(in the rows, 128 means zero)
Known rows, with every step that occurs:
tipar, nuzevak, vetil, sadivi, geteko, dabe: [139  95 161 145 125  93 143 143  81 101 135 145 137 169 109 112 145 155
 103 126 148  63 117 144 111 157  83 132 146 107 158 135 121 137 124 163]
tipar, nuzevak, vetil, dabe: [150 120 183 161  89 117 195 174 144 163 214 138 177 157 145  76 156 172
 128  98 202 134 113 154  83 152 111 131 187  94 113 155 143 135 136 162]
somu, dabe, vetil, sadivi, geteko: [ 88  94 126 122 122 115 132 146  91 145 119 182 151 131 134 120 133 136
 106 118 144 130 125 160 178 131 106 131 134 132 116 174 116 161 104 172]
vetil, dabe, somu: [102 179 218 111  99 103 172 169 161 146 207 167 151 136 128 122 132 124
  86  95 174  94 108 122 106 148 148 168 179  88  87 104 127 154 112 132]
vetil, vubi: [128 121 117  88  81  98 120 145 151  95 176 170 166  92 111 170 175 127
 139 102 220 137 151 126 109 103 143 121 158 119 121 148 119 186 170 162]
somu, dabe, vetil, vubi: [107 124 123  99  48 115 128 154 152 134 156 179 154 111 111 162 167 137
 131  79 195 173 137 155 123 115 116 128 122 119 128 181 109 165 158 206]
nuzevak, tipar: [132  73 141  95 114  97 196 133 128 180 149 163 131 143 120 160 122 190
 130  99 196 126 137 131  60 123 151  98 150 118 129 157 176 156 152 118]
gude, dabe, vetil, vubi: [108 162 151 101  52 130 125 159 165 111 169 202 159 114 108 169 168 109
 129  83 204 162 120 117 119 117 113 181 118 124 105 157 106 160 142 203]
tipar, nuzevak, vetil, sadivi, geteko: [123  72 128 132 136  98 149 132  82 135 154 153 157 142 156  91 151 156
 113 131 163 130 126 152 158 151  99  95 162 124 118 162 120 165 117 148]
geteko, nuzevak: [102 135 160 104  93 113 136 155 130  80 181 145 145 118 121 177 158 137
 144 124 126  95 120 125 125 119 146 105 162 126 125 137 137 153 177 143]
somu, dabe, vetil, sadivi, geteko, vubi: [111  74 117 125 120 128 138 127  97 139 129 187 145 116  80 153 170 152
 110 122 100 111 143 144 180 128  96 113 137 104 163 156  92 168  97 202]
dabe, vetil, sadivi, geteko, nuzevak: [ 68 134 155 122 118 122 116 157 105  74 140 162 143 138 128 144 163 125
 104 141 113 100 110 136 196 130 131 128 148 134 124 159 102 151 145 183]
somu, dabe: [135  70 131 100  79 105 168 139 122 176 171 155 152 106 128 178 124 165
 176  89 157 118 132 157  87 135 128  83 138 111 128 169 162 159 152 137]
somu, dabe, vetil, vubi, kazif: [154  90 142 150  39 118 148 160 171 141  99 145 149  94  86 122 178 142
 179 114 207 195 124 145 110  84 157  89 114 105 115 147 170 147 144 186]
duri, vetil, dabe: [139 117 179 140 109 114 174 175 170 123 212 178 164 114 128 113 138 124
 136 101 219 100 137 170  61 122 164 147 167 105 101 123 158 154 104 156]
sadivi, geteko, vubi, vetil: [164  63 104 150 108 119 112 126 131 118  94 142 151 123 102  93 167 171
 125 155 127 139 105 134 128  90 108 102 149 124 143 143 110 162 100 137]
tipar, nuzevak, vetil: [162  86 146 125  81  97 179 141 113 166 202 137 142 150 156  94 149 191
 138 104 166 164 128 167  85 147  80  80 163 121 119 166 142 153 147 121]
rezep, nuzevak, vetil, sadivi, sivu: [ 92  97 149 113 136  97 156 155 131 159 160 152 173 159 112 113 132 159
 129  98 136 143 135 140 161 160 124 103 149 149 122 119  80 143 155 137]
geteko, dabe, vetil: [117 172 175 133  76 111 128 169 126 116 120 189 109 160  77 134 132 132
  82  95 129 121 122 172  71 102  65 197 127 138 139 150 132 123 120 147]
duri, somu: [138 110 122  77  86  65 176 125  94 136 177 135 148  97 146 145 115 166
 148  97 138  87 151 132  79  92 110 113 151 169  76 143 185 189 153 115]
nuzevak, vetil, vubi: [131 100 113 120  57 103 123 137 165 134 191 154 153 120 118 125 194 140
 140  90 205 186 140 152  70 121 125  93 166 122 124 162 102 176 160 165]
rezep, nuzevak, tipar: [101  72 117  76 138  86 221 129 109 162 175 169 163 164 128 143 125 191
 110 101 191 114 121 122 105 124 177  69 130 112 121 149 156 167 153 134]
nuzevak, vetil, dabe, somu: [106 160 214 132  77 106 174 164 172 174 222 157 137 156 133  87 144 134
  85  86 165 134  96 143  85 160 131 150 185  88  91 119 113 146 102 133]
rezep, nuzevak, vetil: [109  86 112 121  92  93 175 133 123 162 215 155 160 166 142  82 157 157
 121  93 147 172 109 170  90 128 124  62 154 134 106 155 118 167 130 123]
tipar, nuzevak: [162 114 157  88 118  90 184 148  84 111 185 154 165 117 154 150 124 182
 139 116 189  96 138 131 134 132  98 107 155 110 119 144 169 162 165 119]
patun, vubi, vetil, dabe, somu: [115 163 188 148  79 102 150 164 171 154 148 173 164 144 116  91 133 137
  95 106 183 134  78 118 107 132 116 145 173  96  83  98 112 133 120 131]
gude, duri, geteko: [165  83 133  97 116 121 183 128  94 119 186 162 157  86 148 186 128 161
 136  81 136  67 176 188  92  95 155 127 133 192  55 127 179 189 117  97]
sadivi, geteko: [105  91 120 119 133  92 137 126  93 104 133 136 156 109 147 123 144 148
 113 140 153  99 135 148 120 109 131 116 144 132 108 170 141 164 103 100]
patun, vubi, vetil, sadivi: [148  98 107 150 103 108 110 154 136 151  93 225 169 128  93 114 140 129
 152 111 193 172 102 123 143 103  80 100 185 144 104 113 116 157 169 151]
dabe, vetil, sadivi, sivu: [ 91 145 174 108 125 112 135 177 135 144 115 178 150 139  94 138 117 145
 115 101 134 139 150 142 174 140  96 178 141 157 120 125  93 127 146 141]
gude, dabe, vetil, sadivi, sivu: [ 91 150 192 113 121 126 145 177 139 153 123 186 159 137 101 158 113 135
 132  95 138 134 131 114 173 157 101 193 120 149 111 123  95 121 137 158]
vubi, kazif: [173  85 154 157  83 105 167 152 152 131 109 138 141  93  97 110 151 142
 183 133 184 157 122 137  81  79 163  84 150 120 100 115 207 148 128 101]
dabe, vetil, sadivi, geteko: [ 88 117 133 128 134 112 120 150  91 121 117 189 146 133 131 106 141 127
  90 128 148 131 128 155 176 119 100 155 145 141 108 164 116 162 101 152]
patun, vubi: [113 114  96 138  95  81 142 129 123 134 114 202 170  91  85 155 145 141
 150  90 177 142 134 134  88  96  76  90 159 136 104 137 137 140 167 103]
duri, geteko, vubi, kazif: [192  48 145 167  83 120 165 141 151 136 124 148 148  65  76 134 165 150
 154 146 133 111 153 149  89  77 163  62 139 130 125  97 183 180 104 134]
vubi, vetil: [173  94 126 135  83 110 120 154 148 138 122 153 148 134 129  89 133 159
 147 132 171 162  93 144  88  85 117 115 162 145 108 136 145 158 135  99]
somu, dabe, vetil: [109 121 144 113  59 120 154 160 126 177 150 181 130 133 117 144 124 159
 127  80 137 166 124 185 109 118  90 134 119 131 119 188 140 142 129 158]
patun, vubi, kazif: [158  82 120 180  77  89 164 140 148 139  64 164 164  80  67 111 160 142
 192 123 191 173 121 131  83  72 126  56 143 122  97 114 191 129 150 107]

Rows:
[107 154 127 100  63 113 111 160 152 105 155 188 150 111 102 146 173 126
 106  93 199 172 144 147 124  94 115 159 142 132 116 167 107 167 153 182] : dabe, vetil, vubi
[ 66 109 152 117 105 127 128 155 102 100 142 157 147 136 137 160 157 137
 125 131 109 102 107 145 198 145 133 106 135 125 131 170 105 147 151 202] : somu, dabe, vetil, sadivi, geteko, nuzevak
[121 159 222 122  81 103 194 164 153 165 229 146 146 161 151  89 138 155
  86  90 175 123  98 134 103 175 119 143 176  82  96 122 120 143 116 143] : tipar, nuzevak, vetil, dabe, somu
[108  69 118 142 128 103 130 133 104 142 147 162 147 142 139  86 154 139
 115 128 154 140 128 157 136 136 111 104 172 139 113 162 112 169 107 140] : nuzevak, vetil, sadivi, geteko
[131  64 115 123 146 111 137 117 112 102 157 194 142  99  88 144 175 132
 117 135 125  89 162 147 152 123 122 102 151 109 155 123  98 185  88 180] : duri, vetil, sadivi, geteko, vubi
[116 142 193 122 108  90 120 147 125 109 129 159 118 167 109 116 124 126
  72 127 132  72  85 121 122 150 115 158 147 102 127  91 102 148  99 140] : vubi, vetil, sadivi, geteko, dabe, somu
[120 100 135 136 127  99 120 157 146 150  70 165 180 127  87 121 122 154
 153 115 158 150 125 120 160 131  92 118 150 155 119 105  87 124 170 123] : patun, vubi, vetil, sadivi, sivu
[127  89 155 137  87 126 135 162 134 157 206 187 143 139 139 132 153 127
 124 109 127 127 130 164 123 145 123  83 191 160 113 128 109 183 160 171] : duri, geteko, nuzevak, vetil, sadivi
[163  97 135 128 105 121 113 165 137 146 127 204 152 139 117 112 131 129
 147 120 187 154 103 135 137 106 110 124 190 144 109 113 134 176 152 144] : vubi, vetil, sadivi
[112 118 133  91  48 100 173 146 108 179 155 161 132 123 136 141 110 173
 133  75 121 145 130 175 105 111  85 124 110 155  97 188 157 157 131 166] : duri, somu, dabe, vetil
[122 161 217  97 109 109 199 153 162 119 225 170 136 133 127 133 137 128
 115  74 182  94 122 148  95 147 177 171 153  95  67  91 141 146  90 139] : gude, duri, vetil, dabe, somu
[126  92 159 134 134  91 126 142 103  80 132 173 125 140  96 137 137 118
 108 127 158  46 132 155  94 134 125 146 131 117 151 115 130 147 101 160] : duri, vetil, sadivi, geteko, dabe
[114 131 188 168  77 132 164 176 169 147 211 137 160 157 126  92 175 145
 130 107 165 132 102 151  80 143 141 133 195 103 118 149 122 129 146 176] : geteko, nuzevak, vetil, dabe
[121 105 157 136 132  95 120 147  92  87 112 163 135 144  86 144 140 125
 103 126 144  44 124 137 108 129 105 157 144 115 152 123 127 144 121 154] : vetil, sadivi, geteko, dabe
[116 163 175 130  96 120 121 180 124 130 128 230 120 163  74 143 131 109
  97  93 152 120 123 153 131 123  72 189 162 138 133 122 120 149 140 179] : geteko, dabe, vetil, sadivi
[128  96 129 169 119  91 105 141 102  94  59 174 153 153  72 117 144 129
 111 131 149  80 101 129 107 118  81 136 141 121 146 120 115 128 131 157] : patun, vubi, vetil, sadivi, geteko, dabe
[ 99 100 142 131 123 121 106 149 112  74 131 140 157 137 139 127 164 135
 129 160 128  99  91 121 186 126 144 101 163 132 124 138 108 155 152 168] : vubi, vetil, sadivi, geteko, nuzevak
[133 150 144 107  67 123 127 152 135  81 150 179 143 124  83 178 173 133
  98  72 175 109 157 168 104  95 120 182 111 151 112 143 114 159 139 199] : gude, duri, geteko, dabe, vetil, vubi
[113 109 127 119  50 113 114 144 169 108 204 140 149 127 119 142 208 138
 146 105 181 168 127 139  94 131 139  79 166 118 132 159  86 168 185 189] : geteko, nuzevak, vetil, vubi
[ 76 158 214 141  85 110 165 157 157 139 212 126 141 159 147  86 158 137
  74 115 134 106  87 133 117 169 149 136 170  88  99 130  93 138 102 154] : sadivi, geteko, nuzevak, vetil, dabe, somu
[126  62 112 143 128 118 134 116 115 135 147 173 141 122  86 122 189 151
 113 131 109 122 145 142 148 127 100  98 164 113 160 142  88 172 100 176] : nuzevak, vetil, sadivi, geteko, vubi
[123  94 153 155 116  97 123 142 104 113 124 153 127 166  91 115 151 133
 105 120 134  77 119 154  86 141  94 143 153 116 156 135 115 136 117 155] : nuzevak, vetil, sadivi, geteko, dabe
[109 150 155 116 100 125 127 176 125 149 147 238 134 139 101 131 132 114
 104  94 159 159 129 153 155 117  85 169 172 149 105 139 125 167 138 166] : dabe, vetil, sadivi
[154  73 141 176 103 126 152 143 136 123  72 160 135 103  61  99 183 140
 139 153 134 152 129 135 158  85 134  98 136 108 135 122 154 148  89 176] : dabe, vetil, sadivi, geteko, vubi, kazif
[128  76 114 140 136 109 110 140 104 119 103 163 163 131 141  88 140 139
 120 151 166 128 103 136 162 112 122 119 165 142 109 145 120 167 112 140] : vubi, vetil, sadivi, geteko
[169 104 165 121 107 110 163 138  96  90 158 156 135 126  93 190 129 151
 119  85 126  18 154 176  47 107 134 161 123 157 108 109 173 157 127 125] : gude, duri, geteko, dabe
[104 137 201 102 116  77 139 141 123  95 166 176 108 149 111 134 118 111
  72 116 139  52 116 141 107 160 134 145 133  98 127  87 105 155  83 144] : duri, vetil, sadivi, geteko, dabe, somu
[ 98 151 137 123  75 105 101 153 139  73 124 164 142 134  87 141 178 125
  83 110 182 125 130 148 117 105 105 178 118 121 143 163  92 149 136 201] : sadivi, geteko, dabe, vetil, vubi
[121 108 153 139 120  89 128 136  95  80 114 133 135 143  94 146 141 143
 103 132 137  43 126 143  70 117 112 154 127 113 151 140 140 132 108 127] : sadivi, geteko, dabe
[110  58 143 117 128 116 162 138 117 139 115 140 142 165 132 137 143 184
 124 143 168 116  98 111 137 136 170  80 144 120 142 153 134 146 160 175] : vubi, vetil, sadivi, geteko, nuzevak, tipar
[122  79 114 126 145 115 133 121 100 107 138 185 152 105  82 155 177 138
 110 135 118  88 149 125 174 121 111 116 161 109 154 133  98 180 106 171] : vetil, sadivi, geteko, vubi
[ 97  84 137 147  81 109 136 133 127 123 180 111 132 149 149  97 180 162
 128 132 109 145 110 163  97 140 121  76 156 133 125 175 109 139 134 136] : sadivi, geteko, nuzevak, vetil
[132 102 156 119 129 108 121 167 146 145  97 150 167 137 103 115 117 160
 150 121 157 136 126 121 159 134 116 140 156 156 121 107  98 137 156 122] : vubi, vetil, sadivi, sivu
[166 111 161 171  98 137 149 169 171 137 143 158 177 138  91  90 167 151
 129 124 176 123  98 128 100 101 127 156 185  96 129 122 126 142 118 174] : geteko, vubi, vetil, dabe
[145  64 135 173  55 111 137 142 170 101 117  96 154 109 108  84 217 142
 174 145 191 181 110 135 110  99 181  51 134 107 123 141 144 147 142 176] : sadivi, geteko, nuzevak, vetil, vubi, kazif
[136  96 139 131  94 116 136 154 137 177 184 200 137 150 120 107 148 128
 141  93 164 173 127 160 103 139  96 102 197 138 115 137 122 172 147 146] : nuzevak, vetil, sadivi
[140  99 152 154 123 100 107 147 103  92  89 156 140 161  89 113 140 135
 106 139 148  68 101 136 104 120 105 153 147 123 150 119 122 137 117 156] : vubi, vetil, sadivi, geteko, dabe
[110 100 126 129 130 123 126 130 106 116 125 194 142 114  75 138 178 140
  89 132 107 112 147 136 179 117  88 136 151 114 152 143  91 170  95 183] : dabe, vetil, sadivi, geteko, vubi
[ 76 115 149 113 130 113 122 148 105  71 153 149 155 122 138 159 162 124
 124 147 122  77 117 118 186 134 151 104 163 123 124 143 114 160 158 170] : vetil, sadivi, geteko, nuzevak
[ 87 123 149 128 123 126 127 150 104 125 126 199 158 134 140 122 135 113
 107 120 152 122 108 129 172 134 107 173 132 136  96 157 117 157  91 173] : gude, dabe, vetil, sadivi, geteko
